Known rows, with every way that one mark hangs from another:
q281(q877): [  5.9   6.5  -0.4  -6.8  -8.2  -1.6   5.9 -14.4   6.7   6.0   0.2  -2.0
  -0.1  -2.4   0.1   8.9   3.2   2.5  -0.8  -1.6   4.0   2.1]
q877(q281): [  5.9   8.9  -0.9  -9.6 -12.6  -5.2   2.9 -20.7   3.5   1.6  -4.1 -10.2
   7.6  -2.8  -6.6   6.5  11.7   5.9  -0.5  -9.2  12.6  -3.0]
q271(q193(q281 q669) q953): [  1.8   6.6   3.4   4.0   0.7   3.9 -17.3  10.4  -6.4  -1.8  -1.6  -2.3
   1.4  -3.8  -5.1 -12.5  -5.5   1.5  -4.9   4.7 -18.1  -4.3]
q877(q281(q193 q708(q529))): [ 14.0   4.4   2.3 -21.1 -13.1  -0.1   5.2 -38.4   6.7   6.1  17.4  -2.9
   7.3   7.1  -7.6   3.2  18.8   3.8   8.4 -19.6  13.8  -4.6]
q394(q877(q281)): [  5.2   5.3  -3.5   4.3 -16.4  -8.9   2.3 -27.2  -1.2   4.7  -9.5  -5.7
   4.1  -2.0  -4.9  11.7  12.8   6.6  -1.3  -3.4  16.6   5.0]
q877(q281(q193(q669) q708(q529))): [ 15.4   3.6   3.5 -17.9 -14.1   1.1   8.1 -37.8   4.5   5.8  19.9  -1.4
   6.9   7.6  -6.3   1.4  18.3   2.7   6.0 -16.6   9.3  -4.0]
q281(q193(q271 q669) q708 q877): [ 21.9  -3.3   8.0 -11.2 -12.1   5.6  10.4 -26.3   2.7   8.6  23.7  10.8
   5.2   5.8  -1.0  -0.2  11.6  -3.7   5.5 -11.5  -7.4  -2.9]
q674(q394(q877)): [  1.6   3.0  -5.2   1.7 -10.9  -9.0   1.1 -14.2  -0.4   0.7 -19.8  -2.6
   0.5  -1.7  -0.7  14.1  13.4   7.8   1.5   1.2  14.7  13.8]
q394(q674 q877(q281(q193))): [ 10.8   7.8  -4.0   5.2 -16.0 -13.2   7.0 -54.3  -4.3   9.8 -15.5  -5.5
   3.7   0.9  -5.3  15.5  19.4   7.1   0.5  -3.8  25.5   5.2]
q708(q529): [  1.6   8.2  -1.6 -10.1  -0.7   4.4   3.9 -12.6   9.0   6.7  10.5  -6.2
  -6.5   2.6  -6.7   6.4   5.4   4.5   2.1  -2.0   5.0   8.3]
q271(q193(q281(q708))): [ 7.2  5.1  2.6 -4.1 -1.9  0.6 -4.8 -2.3  2.0  1.8  4.6 -1.3  0.1 -0.5
 -3.1 -3.6  5.1  1.6  2.9 -5.2 -4.6 -1.8]
q674(q394(q877(q281))): [  3.1   3.3  -5.3  -0.1 -14.5 -10.8   2.2 -22.1  -1.4   0.4 -19.7  -4.3
   3.4  -0.9  -1.5  13.8  15.8   7.9   1.9  -2.5  18.6  10.8]
q708(q281(q193) q529): [ 17.1   7.2  -0.1 -27.7   1.2   7.5  -4.2 -30.5   8.7   7.3  30.7  -9.9
  -7.4  10.9  -8.6   2.7   4.7   5.5  11.1 -12.3  14.7   4.5]
q877(q281(q708(q529))): [  8.1   2.3   0.4 -17.3 -13.7  -1.2   6.2 -31.0   7.8   5.4  11.1  -3.8
   3.3   3.7  -6.4   4.8  13.9   3.6   4.6 -13.3  12.2  -1.5]
q394(q877): [  2.8   4.9  -3.4   6.8 -11.2  -6.4   1.4 -15.6   0.2   5.0  -9.8  -3.8
   0.7  -3.1  -3.7  12.2   9.2   6.5  -1.7   2.4  11.4   9.2]
q271(q193 q953): [ -4.9   7.1  -0.1   2.4  -0.5   3.1 -19.3   7.5  -1.9  -2.2 -10.0  -8.7
   5.9  -4.9 -10.6  -9.5  -6.7   4.7  -8.2   2.0 -11.1  -0.4]
q708(q281 q529): [ 11.0   5.2  -1.9 -24.3   0.8   6.5  -2.6 -22.9   9.8   6.5  24.2 -10.9
 -11.0   7.3  -7.2   4.2  -0.2   5.4   7.0  -6.1  13.1   7.5]
q193(q271(q953) q281(q877)): [  9.9   3.2   4.7  -3.2  -1.0   2.5 -10.9   4.5  -2.6   3.6   2.8   6.4
  -3.6  -6.3  -2.4  -1.8   0.0  -2.5   5.9  -2.0 -11.8  -6.2]
q877(q281(q193(q271) q708)): [ 15.5   3.2   3.8 -15.4 -14.7  -1.3   3.2 -30.0   2.9   3.5  10.0  -2.3
  11.5   2.4  -8.7   1.8  18.3   2.6   5.9 -19.5   8.8  -6.6]
q271(q193): [  0.3   9.2  -0.6   2.2  -1.7   0.6  -4.5   0.5   1.8   0.0  -5.5 -10.3
   3.9  -2.8  -7.6  -1.9   0.6   4.6  -6.0  -0.7  -3.4   2.7]
q529(q708(q281)): [ 17.1   4.7   1.1 -26.3  -4.0   2.1  -1.5 -12.8  10.3  -3.1   0.6 -19.7
  -7.5  -2.5  -5.1   0.7   5.5   6.8   0.4  -7.1  11.8  -3.0]

Rows:
[ 13.3   4.0  -1.6 -24.9  -1.5   6.3   0.2 -30.3  10.7   9.6  27.2  -7.2
 -12.3   8.9  -3.9   5.4  -2.6   3.1   7.6  -6.1  12.8   6.2]
q708(q281(q877) q529)
[14.2  5.5  4.3 -3.8 -6.1 -0.2  7.4 -8.0 -0.3  5.4 10.8  6.4 -5.8 -1.6
  7.0  4.1  6.2 -1.4  3.7  2.4 -5.9 -2.4]
q193(q281(q877) q669)
[  3.0   2.3   2.9  -6.4  -0.3   4.9 -16.6  -2.9   0.3   3.5   7.5   2.7
  -1.4   1.2  -4.8 -10.6  -4.2  -0.4   2.4  -2.7 -12.3  -4.7]
q271(q193(q281(q708(q529) q877)) q953)
[  6.1   4.2  -4.2  -2.0 -14.3 -10.4   1.0 -25.6  -1.7   0.5 -16.2  -3.8
   4.9   0.8  -2.2  12.8  18.5   8.0   3.9  -5.9  19.5   8.9]
q674(q394(q877(q281(q193))))
[  1.3   3.1   2.7  -5.7   1.1   4.9 -18.9   1.9  -0.2   1.1   5.3   0.7
  -0.5   0.4  -7.0 -11.5  -2.6   1.3   1.9  -2.3 -12.1  -4.0]
q271(q193(q281(q708(q529))) q953)
[ 10.3   2.8   6.7   3.5  -1.2   5.0  -7.5  13.2  -8.1   0.2   4.7   5.6
  -3.2  -6.8  -2.9  -6.2   0.4  -2.2   0.6   4.4 -20.7  -4.0]
q193(q271(q953) q281 q669)
[  0.1   7.5   1.7   0.1   2.2   2.1 -21.6   8.8  -3.4  -1.4  -4.8  -3.9
   2.3  -4.5  -7.0 -10.3  -4.6   3.0  -1.7   0.4 -11.7  -4.7]
q271(q193(q281) q953)
[  3.7   2.5   3.9   7.4  -4.6   6.2  -4.4  11.2  -5.9  -1.0  -2.5  -1.8
   2.4  -7.3  -8.3  -5.1  -2.7   0.3  -8.6   7.0 -19.9   2.1]
q193(q271(q953) q669)
[ 15.1   1.7   5.0 -12.8 -15.0   0.8   1.1 -27.0  -0.6   2.4  11.2  -0.6
  11.6   2.4  -8.3  -2.4  15.2   1.8   2.9 -15.3   1.8  -7.2]
q877(q281(q193(q271(q953) q669) q708))
[ 24.4   4.1   4.2 -25.0  -5.1   4.9   1.0 -19.1   7.1  -1.2   9.0 -15.1
  -6.4   0.5  -4.1  -1.7   6.0   3.3   1.6  -9.7   6.0  -5.8]
q529(q708(q281(q193(q271 q669) q877)))
[ 13.7   0.9   3.6 -17.9  -4.7   1.0   5.0 -19.5   8.6  10.0  20.9  10.2
  -9.1   3.9   4.0   5.8   9.9  -1.4  13.7  -8.1   2.9  -1.7]
q193(q281(q708(q529) q877))
[  7.8   0.9  -3.4  -4.9 -16.0  -9.8   2.6 -28.6  -0.5   1.6 -12.8  -0.8
   5.3   2.3  -1.9  12.4  19.7   7.2   5.7  -8.0  19.2   9.2]
q674(q394(q877(q281(q193 q708))))
[ 21.2  -3.3   7.4 -15.0  -8.7   9.6  12.8 -32.3   5.2  11.7  33.5  11.7
  -0.6  10.6  -2.4  -0.4  10.8  -4.5   7.8 -11.9  -7.0   0.2]
q281(q193(q271 q669) q708(q529) q877)
[ 11.1   2.2   3.2 -16.8  -2.9   1.1   1.6 -12.3   7.6   6.8  18.0   6.6
  -8.1   2.7   0.6   4.5  12.1   0.9  13.1  -7.9   3.1  -0.5]
q193(q281(q708(q529)))
[ 11.4   7.1  -3.2   7.4 -16.8 -12.3   9.7 -53.4  -5.8   9.8 -13.7  -4.3
   3.4   1.2  -4.3  14.8  19.0   6.4  -0.9  -1.7  22.5   5.8]
q394(q674 q877(q281(q193(q669))))
[ 13.1   9.5   2.1  -9.8 -11.1  -2.3   0.6 -24.2   0.5   2.0   2.5  -8.5
  11.2  -0.7  -9.6   3.1  15.2   4.4   2.7 -15.6   9.6  -6.0]
q877(q281(q193(q271)))
[ 12.6  -3.7   8.0  -4.4  -2.0   9.0  -3.6   3.4  -3.8   3.9  19.2  12.1
  -7.6  -0.3  -3.0  -7.8   3.1  -4.7   5.9   0.1 -21.3  -2.3]
q193(q271(q953) q281(q708(q529)) q669)
[ 20.8   3.3   3.5 -17.6  -5.2   5.5  -6.4 -21.9   0.4   4.1  19.4  -4.7
   0.2   3.7  -4.8  -1.4  -0.9   1.8   4.4  -7.5   2.2  -1.8]
q708(q281(q193(q271(q953) q669) q877))
[  6.2   6.3  -5.3   7.8 -16.4 -13.9   8.4 -49.2  -3.3   9.3 -20.2  -6.3
   0.7  -1.5  -4.2  16.8  16.1   7.0  -1.8   0.6  24.3   7.6]
q394(q674 q877(q281))
[ 14.7  -5.2   8.2  -5.2  -3.9   9.0  -0.7  -4.3  -2.8   7.0  22.2  15.7
  -8.6   1.2   0.5  -6.6   0.7  -6.8   6.4  -0.1 -21.4  -3.5]
q193(q271(q953) q281(q708(q529) q877) q669)
[ 13.9   0.4   5.4 -11.4  -4.8   3.6   8.4 -11.0   3.1   6.4  22.8   9.3
  -8.7   3.8   3.4   1.3  10.7  -1.3   8.3  -1.8  -6.0   0.2]
q193(q281(q708(q529)) q669)
[ 13.1  -3.9   8.4  -2.5  -4.3   6.0  -4.8   6.9  -5.7   1.7  12.1  11.4
  -2.8  -3.7  -1.9  -7.3   3.8  -4.0   4.2   0.5 -21.5  -4.4]
q193(q271(q953) q281(q708) q669)
[ 18.3   0.1   5.0 -20.4 -12.0   1.2   7.3 -33.3   8.7   9.5  19.9   8.2
   6.1   6.8   0.0   4.8  14.7   0.2   9.2 -15.8   5.7  -3.0]
q281(q193 q708 q877)
[ 13.1   2.4  -2.2   1.5 -17.7  -9.6  12.3 -60.7  -2.8  12.2  -3.6   0.1
   0.5   5.9  -4.2  13.2  20.5   4.9   2.7  -4.7  22.2   6.9]
q394(q674 q877(q281(q193(q669) q708(q529))))
[ -3.2   6.3   1.5   6.6  -1.7   4.8 -14.9   9.1  -5.1  -2.7  -6.4  -7.2
   5.5  -4.2  -8.8 -11.7  -7.5   3.3 -11.3   6.6 -17.5  -0.2]
q271(q193(q669) q953)
[ 22.8   5.4   2.6 -29.4  -5.1   2.9  -0.5 -22.6  10.0  -0.5   7.3 -16.8
  -5.9   1.0  -3.6   0.6   7.4   5.2   3.4 -11.5  12.4  -6.0]
q529(q708(q281(q193 q877)))
[ 16.3   2.1   4.6 -15.0 -13.4   3.1   7.6 -33.0   2.4   5.4  19.7  -0.5
   6.6   6.4  -8.2  -0.1  17.3   1.1   5.5 -16.7   4.7  -4.5]
q877(q281(q193(q271 q669) q708(q529)))
[ 16.9  -3.0   6.1 -18.4  -6.8   9.1   0.6 -29.3   6.5  11.1  28.1  10.1
   0.5   9.1  -5.9  -2.0   8.2  -3.0  10.1 -14.9  -4.4  -2.0]
q281(q193(q271(q953)) q708(q529) q877)
